Each row was made from one small tree. The marks that hang from a mark follow it in brackets, in alphabetical order. Every link used is in the known rows. Write each row's tree.
Known rows:
resab{mado{ragev{kazur mora ruzot}}}: [ 3.29  0.01 -2.06  1.82  2.00 -3.19 -6.91 -2.25 -0.71  0.47 -2.22 -3.29
 -3.62  2.52 -1.86 -1.82  3.00 -3.83  3.13  2.09 -2.20]
kazur{ragev{mado mora}}: [ 1.31  0.81  3.86  2.20 -0.39 -2.84 -3.24 -1.88 -0.76  1.38 -1.17 -1.36
  2.36  4.26 -1.38 -2.78  0.99 -1.72  1.89 -1.31 -0.17]
kazur{ragev}: [ 1.24  0.83  3.00  1.13  0.95 -2.39 -2.78 -0.21 -0.60  1.55 -0.74 -1.47
  1.50  2.05 -0.36 -2.29  1.01  0.97  0.98 -1.11  0.78]
kazur{gupid}: [ 0.33  2.04  0.57  1.62  0.75 -3.76 -0.54 -1.37  0.33 -2.09 -0.36 -2.43
  0.00  1.83  1.91 -1.03  0.02 -1.18  0.10 -0.92  2.42]
mado{ragev}: [ 1.18 -0.47  0.84  1.17  2.02 -3.72 -1.75 -1.57  1.39 -0.33  0.33 -2.66
 -1.17  2.87 -1.03 -0.71  1.89  0.00  0.51 -1.98  2.13]
gupid{mora}: [-0.51  0.55  1.00  1.08  0.83 -0.90 -1.23 -0.53  0.12 -0.40 -0.27 -3.14
  0.49  2.70  1.34 -2.14  2.01  2.03 -0.90 -0.40  0.39]
resab{mado{ragev{ruzot}}}: [ 1.99  0.17  0.10  0.78  4.27 -4.05 -3.26 -1.24  0.12 -0.27 -1.54 -3.83
 -3.75  2.10 -0.29 -0.90  3.47  0.12  2.76  0.24  1.00]
gupid{kazur{ragev{ruzot}}}: [ 1.40  0.61  1.63  1.54  0.73 -1.51 -3.94  0.51 -0.96  1.27 -2.99 -2.20
  2.88 -0.80  0.51 -1.52  2.12  2.90 -0.94  0.09  1.95]
mora{ragev}: [ 0.78  0.67  0.91  2.05  1.82 -2.34 -1.27  0.48  0.20  0.30 -2.61 -1.89
  0.05  2.34 -0.02 -2.69  1.38  0.34  0.82  1.21  1.04]
resab{mado{ragev{kazur ruzot}}}: [ 2.89  0.28 -0.98 -0.02  2.37 -3.51 -5.95 -1.69  0.31  0.43 -2.05 -3.20
 -4.48  1.82 -1.06 -1.18  3.73 -1.01  2.07  1.35 -1.13]
kazur{gupid{mora} ragev{ruzot}}: [-0.12  2.78  0.33  2.95  0.74 -2.24 -2.75 -0.42 -1.21 -0.51 -1.57 -1.34
  0.80  0.34  2.69 -2.49  1.40  1.53 -0.85 -0.74  0.20]
ragev{kazur{gupid} mado mora ruzot}: [ 2.52  2.62 -0.38  2.85 -2.49 -3.39 -4.56 -3.53 -0.83 -1.51 -3.40 -1.68
 -0.41  1.95  0.86 -1.61  1.61 -4.80  0.10  0.65 -0.74]
resab{mado{ragev}}: [ 1.28 -0.34  0.85 -0.38  4.47 -4.39 -2.18 -1.35  1.05 -0.54  0.10 -3.73
 -2.69  3.93 -1.00 -0.97  2.40 -0.47  2.99 -0.57  0.87]
mora{ragev{ruzot}}: [ 1.33  0.88  0.24  3.04  1.80 -2.30 -2.30  0.52 -0.90  0.31 -4.63 -2.00
 -0.91  0.63  0.40 -2.48  2.34  0.60  0.74  1.93  1.27]
mora{ragev{kazur mado ruzot}}: [ 2.40  1.42  1.31  1.06 -0.97 -1.99 -4.22 -1.12 -0.19  0.69 -5.02 -0.94
 -1.37  2.05 -0.07 -3.05  3.30 -0.95 -0.08  2.03 -0.98]
ruzot{ragev{kazur{gupid{mora}}}}: [-1.00  3.64 -1.10  1.35 -1.26 -1.64 -1.77 -0.77  0.16  0.25 -1.59 -1.52
  1.87  1.38  1.22 -4.16  1.26 -0.20 -2.88  1.45 -1.06]
gupid{kazur{ragev} mora}: [-0.27  0.20  1.75  0.84  1.20 -0.05 -2.58  0.84 -0.41  0.71 -0.49 -2.48
  4.12  1.15  0.95 -2.68  1.67  3.91 -2.26 -0.46  0.64]
gupid{kazur mora{ragev}}: [-0.34 -0.17 -0.05  1.72  2.21 -0.39 -1.22  1.31 -0.02 -0.35 -2.26 -2.54
  2.85  1.39  1.41 -3.02  2.12  3.33 -2.47  1.97  0.87]

Which tree is each row?
[ 1.10  1.09 -1.39  2.29 -0.09  0.06 -4.52  0.20 -0.79  0.98 -4.30 -1.24
 -0.97  0.81  1.09 -3.64  3.25  0.91 -1.26  3.24 -2.38]	gupid{mora{ragev{kazur ruzot}}}
[-0.71  4.00  0.89  0.28 -2.30 -2.33 -1.03 -2.13  0.77 -0.08 -1.64 -1.15
  2.61  2.95  1.14 -4.29  1.68 -0.64 -3.04  0.61 -0.73]	ruzot{ragev{kazur{gupid{mora}} mado}}
[ 1.64  1.89 -1.69  2.74 -1.22 -2.79 -4.01 -2.39 -0.49 -1.37 -1.07 -1.93
  0.02  2.17  0.22 -1.82 -0.05 -4.96  0.51  0.90 -0.75]	ragev{kazur{gupid} mora}
[ 0.02  0.14 -0.79  2.43  1.91 -0.23 -2.35  1.42 -1.01 -0.31 -4.15 -2.68
  2.05 -0.32  1.91 -2.79  3.16  3.60 -2.59  2.56  1.00]	gupid{kazur mora{ragev{ruzot}}}
[ 0.16  3.07  2.45  1.78 -0.47 -2.56 -2.06 -1.94 -0.82 -0.86 -1.68 -1.02
  1.41  1.89  2.60 -2.45  2.09  1.30 -1.22 -1.88  0.22]	kazur{gupid{mora} ragev{mado ruzot}}
[ 1.61  2.64  1.99  3.79 -0.72 -3.84 -3.21 -2.51 -1.82 -0.57 -2.58 -0.98
  1.54  1.79  0.60 -2.45  0.87 -3.01  1.32 -1.24  0.59]	kazur{gupid ragev{mado mora ruzot}}
[-0.15  0.69  2.56  0.85  1.10 -1.28 -0.36 -0.53  0.44 -0.27 -1.96 -1.72
  0.92  4.43  0.77 -3.71  2.39  1.79 -0.74  0.48 -0.18]	gupid{mora{ragev{mado}}}
[ 2.25  3.18  0.82  0.57 -2.17 -3.37 -3.59 -3.15  0.09 -1.44 -2.85 -1.48
 -1.22  1.51  1.99 -1.21  2.22 -2.17 -0.87  0.10  0.36]	ragev{kazur{gupid} mado ruzot}
[ 1.21  2.77  0.97  2.79  0.63 -3.61 -3.09 -0.70 -1.25 -0.25 -2.06 -1.30
  0.37 -0.06  1.73 -1.63  0.81 -0.15  0.48 -1.11  1.39]	kazur{gupid ragev{ruzot}}
[ 0.85  2.24  1.63  1.45 -2.47 -2.18 -3.24 -2.03 -0.38  2.28 -3.22 -1.55
  2.53  3.55 -2.25 -4.20  1.58 -3.42 -0.09  1.34 -0.97]	ruzot{ragev{kazur mado mora}}
[ 2.82 -0.41 -1.51  0.99  2.33 -3.30 -5.65 -2.28  0.02  0.51 -0.52 -3.39
 -2.81  4.40 -2.64 -2.05  2.02 -4.51  2.86  1.38 -2.33]	resab{mado{ragev{kazur mora}}}
[ 0.98  2.63  2.71 -0.55 -2.36 -2.45 -2.21 -1.69  0.86  2.31 -2.87 -1.46
  1.91  3.06 -1.25 -3.85  2.34 -0.68 -1.03  0.73 -0.03]	ruzot{ragev{kazur mado}}
[ 1.22  2.13 -1.15  1.73  0.16 -2.68 -2.61 -0.77  0.34 -0.79 -2.50 -0.70
 -0.64  1.78  0.70 -2.35  0.57 -2.66 -0.46  2.07 -0.62]	mora{ragev{kazur{gupid}}}
[ 1.57 -0.60 -0.42  1.76  4.30 -4.14 -3.18 -1.72 -0.35 -0.39  0.11 -3.99
 -2.04  4.36 -2.16 -1.71  1.79 -2.94  3.75  0.04 -0.02]	resab{mado{ragev{mora}}}
[-0.29  2.03  2.63  2.38 -0.94 -2.96 -0.74 -1.87 -0.45  1.39 -2.87 -2.44
  3.22  3.62 -1.59 -4.02  1.24 -1.90  0.67  0.33  1.37]	ruzot{ragev{mado mora}}
[ 0.69  2.00 -0.41  2.44 -1.67 -1.76 -3.93 -0.71 -0.95  2.52 -2.81 -1.91
  2.36  1.88 -2.00 -4.22  0.92 -3.24  0.26  2.34 -1.04]	ruzot{ragev{kazur mora}}
[ 1.99 -0.33 -0.84  4.39  1.14 -3.41 -4.05 -1.82 -0.42 -0.23 -2.15 -3.01
 -1.47  1.73 -1.17 -0.93  2.14 -2.40  1.48 -0.67  1.19]	mado{ragev{mora ruzot}}
[ 1.36  0.37  3.39  1.59 -0.26 -2.03 -3.26 -1.31 -0.69  0.81 -1.52 -2.03
  4.86  2.93 -0.86 -2.45  0.89 -0.60  0.06 -0.99  1.02]	gupid{kazur{ragev{mado mora}}}
[ 2.01  2.53  1.42 -0.31 -1.90 -3.38 -2.44 -3.32  1.08 -1.53 -0.91 -1.41
 -0.18  3.36  1.28 -1.41  1.13 -2.59 -0.93 -0.71  0.31]	ragev{kazur{gupid} mado}
[ 1.82  0.34  0.24  3.69  0.54 -1.44 -5.20  0.01 -2.09  1.31 -3.26 -2.48
  3.45 -0.36 -0.28 -2.13  1.47  0.16  0.24  0.69  1.07]	gupid{kazur{ragev{mora ruzot}}}
[ 1.34  1.65 -2.70  2.34 -0.13 -2.70 -4.35 -2.26  0.58 -1.76 -1.10 -1.55
 -2.41  0.95  1.40 -1.03  2.49 -0.85 -2.13 -0.47 -0.84]	mado{ragev{kazur{gupid{mora}} ruzot}}
[ 1.15  2.18  2.70  2.62 -0.46 -4.19 -2.14 -2.71 -0.86 -0.34 -0.68 -1.13
  2.41  3.69  0.08 -2.37 -0.09 -3.26  1.15 -1.85  0.52]	kazur{gupid ragev{mado mora}}
